Each row was made from one path, in order. Every step used is in the known rows, and no mark comes twice. Write each row's path.
Known rows
p > s: 0.16, -0.85, -0.34, 3.20, -0.60, 0.07, -1.49, -1.30, 3.46, -2.98, 1.56, 1.37, -2.71, -2.76, -1.95, -3.09, 3.37, -0.57, 0.89, 1.93, -1.36
y > h > s > l > p: 1.24, 0.83, -0.90, 2.92, 0.13, 0.85, -0.80, 1.04, 1.70, -1.67, 4.95, -0.24, -1.26, 0.22, 1.75, 1.28, 2.32, -1.17, 1.07, -3.38, 1.49
s > l: 0.40, -0.09, -0.74, 0.18, -1.04, 0.24, -0.81, 0.28, 2.99, -2.51, 4.64, -0.43, -1.74, -0.47, 0.67, -2.53, 0.87, -4.80, -0.72, -0.15, -1.01
l > p > h > y > s: 2.60, 0.35, -0.97, 0.35, 0.63, 1.11, -0.30, -0.10, 1.96, -1.76, 3.96, 2.16, 0.61, -0.27, -0.31, -0.52, 3.60, 0.72, 3.83, -0.83, 0.39
d > s > l > p: 0.33, 0.81, -2.03, 3.33, 0.64, 0.19, -0.90, 0.34, 2.70, -1.48, 4.61, -0.80, -1.44, -0.34, 0.60, 0.26, 2.61, -1.82, -0.68, -2.12, 0.91
p > l > s: -0.47, 0.14, -0.17, 5.55, 0.00, 0.61, 0.16, 0.47, 2.09, -2.47, 1.00, 0.33, -2.05, -1.58, 0.49, -1.85, 2.41, -0.96, -0.24, -2.40, -0.05
p > s > y > h: 0.30, -2.16, 0.90, 0.30, 0.27, 0.31, -0.65, 2.31, 1.79, -4.14, 4.35, 0.45, -0.27, -2.62, 0.08, -3.72, 2.61, -2.65, 3.30, 3.00, 0.23
p > l: -0.25, -0.29, -0.01, 3.21, 0.46, 0.24, -0.58, -0.99, 1.76, -4.67, 2.01, -0.69, -0.72, -0.52, 0.16, -2.00, 0.87, -2.85, -1.24, 0.63, -0.50
h > y > s > p: 1.40, -0.20, -0.94, -0.94, 0.19, 0.56, -0.10, 0.92, 2.66, -1.16, 3.77, 1.19, -2.36, -0.65, -0.26, -0.31, 3.21, -1.49, 2.98, -0.43, 1.91
l > s: -0.15, -0.05, -0.19, 4.21, -0.36, 0.39, -0.10, 1.00, 3.16, -1.26, 1.44, 2.00, -3.20, -2.31, -1.20, -1.57, 1.95, -0.28, 0.68, -1.65, -1.13
y > h > p > l: 0.40, -0.84, 0.64, 2.16, 0.25, 1.44, 0.81, -0.84, 1.95, -4.43, 2.92, -1.17, 1.18, 0.04, 0.81, -0.31, 0.57, -1.80, 0.74, -0.16, 1.20
h > p > l > s: -0.18, -0.10, 0.13, 5.17, -0.17, 1.25, 1.09, 0.28, 2.53, -2.01, 1.29, 0.22, -1.47, -1.20, 0.55, -0.03, 2.24, -0.29, 0.07, -3.29, 0.95
h > y: 0.64, -0.03, 0.88, 0.11, 0.55, 0.34, 1.44, -0.95, 3.09, -0.87, 3.29, 1.95, -1.14, 1.00, -2.48, 1.36, -0.99, -0.91, -0.02, 2.31, 0.16
l > s > p > h > y: 1.93, -0.57, 0.28, -0.18, 0.85, 0.17, 1.47, -0.25, 2.64, -0.87, 5.56, 2.28, 0.90, 0.93, 0.44, 0.24, 2.04, -2.25, 1.09, 0.63, 2.25
s > y > h: 0.31, -1.97, 1.03, -0.68, 0.49, 0.23, -0.40, 2.84, 1.71, -4.15, 4.84, 0.63, -0.03, -2.06, -0.09, -2.98, 1.04, -3.22, 2.83, 2.85, -0.10
l > p > h: 2.19, -0.65, -1.10, 2.14, 0.98, -0.49, -1.89, 0.37, 2.34, -4.00, 5.65, 1.91, 1.52, -0.84, 1.03, -1.25, 3.52, -1.96, 0.87, -0.50, -0.54
d > s: -0.29, -0.57, -1.73, 1.84, 0.81, 0.40, 0.22, -3.03, 3.73, -1.37, 3.51, 1.91, -1.36, -2.66, -3.24, -3.12, 0.89, -2.40, -0.52, 3.41, 0.27
y > h > p > s > l: 0.91, -0.76, -0.50, 0.78, -1.52, 1.19, -0.19, -0.34, 3.27, -2.32, 4.60, -1.07, -0.73, -0.94, 1.29, -2.45, 2.88, -3.16, 1.30, -0.45, 0.63
d > s > y > h > p > l: 0.01, -1.34, 0.32, 1.90, 0.84, 1.47, 1.48, -0.70, 1.76, -4.02, 3.83, -1.33, 1.58, -0.56, 1.02, -0.68, 1.22, -2.74, 0.31, 0.51, 2.65
y > s > h > p: 1.46, -2.14, -0.10, -0.70, -0.32, 1.48, 0.29, -0.82, 3.90, -1.52, 5.32, 2.41, 0.63, -1.00, -0.57, 0.75, 2.01, -0.55, 2.14, -1.09, -0.57
y > h: 0.83, -1.13, 0.58, 0.19, 0.00, 0.49, -0.93, 0.73, 2.36, -3.85, 3.64, 1.03, -0.31, -1.60, -1.12, -3.40, 0.15, -1.72, 3.32, 2.69, -1.53
h > y > s > p > l: 0.65, -0.03, -0.54, 1.64, 0.67, 0.72, 0.04, -0.14, 1.34, -3.38, 2.81, -1.09, -0.72, 0.17, 1.62, -1.12, 2.93, -2.53, 0.84, -0.83, 2.22

Which path is each row?
1.61, 0.41, -0.50, -0.05, 0.07, 1.28, 0.13, -0.43, 2.38, -1.31, 2.50, 2.09, -1.29, -0.68, -1.94, -0.60, 1.97, 0.74, 3.46, 0.24, -0.36 | h > y > s
2.52, 0.00, -0.76, -0.55, 0.27, 1.16, -0.07, -0.67, 2.09, -1.91, 3.95, 2.56, 0.58, -0.59, -0.73, -1.64, 3.06, -0.11, 3.80, 0.33, -0.02 | p > h > y > s
0.69, -2.38, -0.39, 2.50, 0.40, -0.41, -2.15, -0.66, 3.20, -2.33, 5.41, 1.99, -0.29, -1.55, 0.48, -2.31, 4.36, -1.26, 0.56, 0.14, -1.99 | l > p > s > h
0.01, -1.50, 0.64, 0.41, 0.52, 0.44, 0.75, 1.27, 1.81, -2.14, 4.94, 2.40, -2.11, -2.16, -0.31, 0.20, 1.65, -3.64, -0.20, 0.74, 2.09 | h > s > y
1.08, -1.34, 0.75, -0.18, -0.37, 1.62, 0.97, 0.00, 3.53, -2.62, 3.90, 1.04, 0.37, -0.91, -1.36, 0.89, -0.16, -0.36, 2.81, 0.62, 0.44 | y > h > p
0.23, -2.75, -1.06, 0.28, 0.93, -0.07, -0.62, -2.67, 3.70, -1.37, 6.72, 2.89, 0.70, -1.95, -1.02, -3.98, 1.86, -3.67, -0.46, 2.76, -1.45 | d > s > h
0.72, -1.35, 1.01, 0.57, 0.67, 0.34, 1.54, -0.69, 3.09, 0.26, 5.15, 2.75, 0.07, 0.87, -0.63, 0.44, 0.74, -1.10, 0.26, 0.51, -0.10 | l > s > h > y
0.19, -0.50, -0.70, 2.05, -0.11, -0.04, -0.24, 1.94, 3.20, -1.13, 2.99, 1.13, -3.73, -1.86, 0.22, -0.93, 3.22, -2.23, 1.07, -1.78, 1.34 | l > s > p
1.37, -0.86, -0.22, -0.19, 0.00, 0.87, 0.12, 0.03, 2.24, -1.53, 4.98, 1.79, -2.17, -1.27, 0.48, -0.68, 2.07, -2.70, 2.72, -0.11, 3.08 | y > h > s > p
0.97, -1.71, 0.93, 0.07, 0.55, 0.18, 0.85, -1.79, 3.27, -0.52, 5.21, 2.48, 0.28, 0.69, -1.03, -0.28, 1.37, -1.25, 0.35, 2.32, -0.29 | p > s > h > y
1.01, -0.54, -0.57, 0.32, -0.04, 0.58, 0.13, -0.43, 2.71, -1.09, 4.48, 2.15, -3.12, -1.24, -0.13, 0.27, 2.10, -2.81, 1.10, -0.58, 2.78 | h > s > p
2.33, -0.39, -1.42, 1.62, 0.54, -0.30, -1.81, 0.70, 2.24, -3.75, 6.66, 0.83, 1.84, -0.25, 2.51, -1.75, 3.81, -3.40, 0.49, -1.42, -0.06 | s > l > p > h
-0.89, -1.43, 0.68, 2.81, 0.53, 0.50, 1.25, 3.10, 1.83, -2.74, 3.38, 0.10, -1.43, -1.98, 1.27, 0.07, 2.93, -3.03, -0.62, -1.63, 2.09 | h > p > l > s > y
0.47, -0.32, -0.95, 1.50, -1.37, 0.40, -1.14, -0.49, 3.18, -2.52, 3.95, -0.73, -2.06, -1.24, 0.88, -3.65, 3.10, -3.85, -0.11, 0.06, -0.56 | p > s > l
0.00, -1.68, 1.02, 1.40, 0.56, 0.62, 0.13, 3.20, 1.12, -3.88, 4.08, -0.10, 0.08, -2.04, 1.30, -3.16, 2.14, -2.82, 2.73, 0.86, 0.88 | p > l > s > y > h
-0.39, -2.20, 0.57, 1.13, 0.09, 0.31, 0.31, 1.81, 2.95, -2.92, 3.88, 0.85, -1.77, -2.67, -0.45, -0.28, 3.51, -2.52, 0.22, 1.20, 1.49 | h > p > s > y
1.33, -0.17, -0.28, -0.04, -1.09, 1.50, 0.22, -0.77, 1.97, -1.72, 5.85, 0.36, -0.79, -0.38, 1.61, -2.27, 0.91, -4.19, 1.37, -0.85, 1.31 | y > h > s > l
-0.63, -2.00, 0.35, 1.42, 0.22, -0.37, -0.60, 2.00, 2.52, -3.47, 3.60, 0.92, -2.34, -3.04, -0.55, -2.11, 3.74, -3.23, -0.03, 2.07, 0.49 | p > s > y
1.02, 0.10, -0.60, 0.48, -1.15, 1.16, 0.17, -1.21, 2.41, -1.28, 5.33, 0.80, -1.84, -0.42, 1.06, -1.37, 0.97, -4.27, -0.23, -1.31, 1.03 | h > s > l
2.05, -0.79, 0.27, -1.17, 0.93, 0.01, 1.22, -0.63, 2.75, -1.46, 5.97, 2.18, 1.22, 1.20, 0.07, 0.22, 1.42, -2.77, 0.81, 1.79, 1.93 | s > p > h > y
0.97, -1.59, 0.15, 0.80, 1.06, 0.29, 0.32, 1.58, 1.36, -2.67, 6.41, 2.47, -0.19, -1.79, 1.31, 0.38, 3.19, -3.69, 0.17, -0.30, 2.87 | l > p > h > s > y
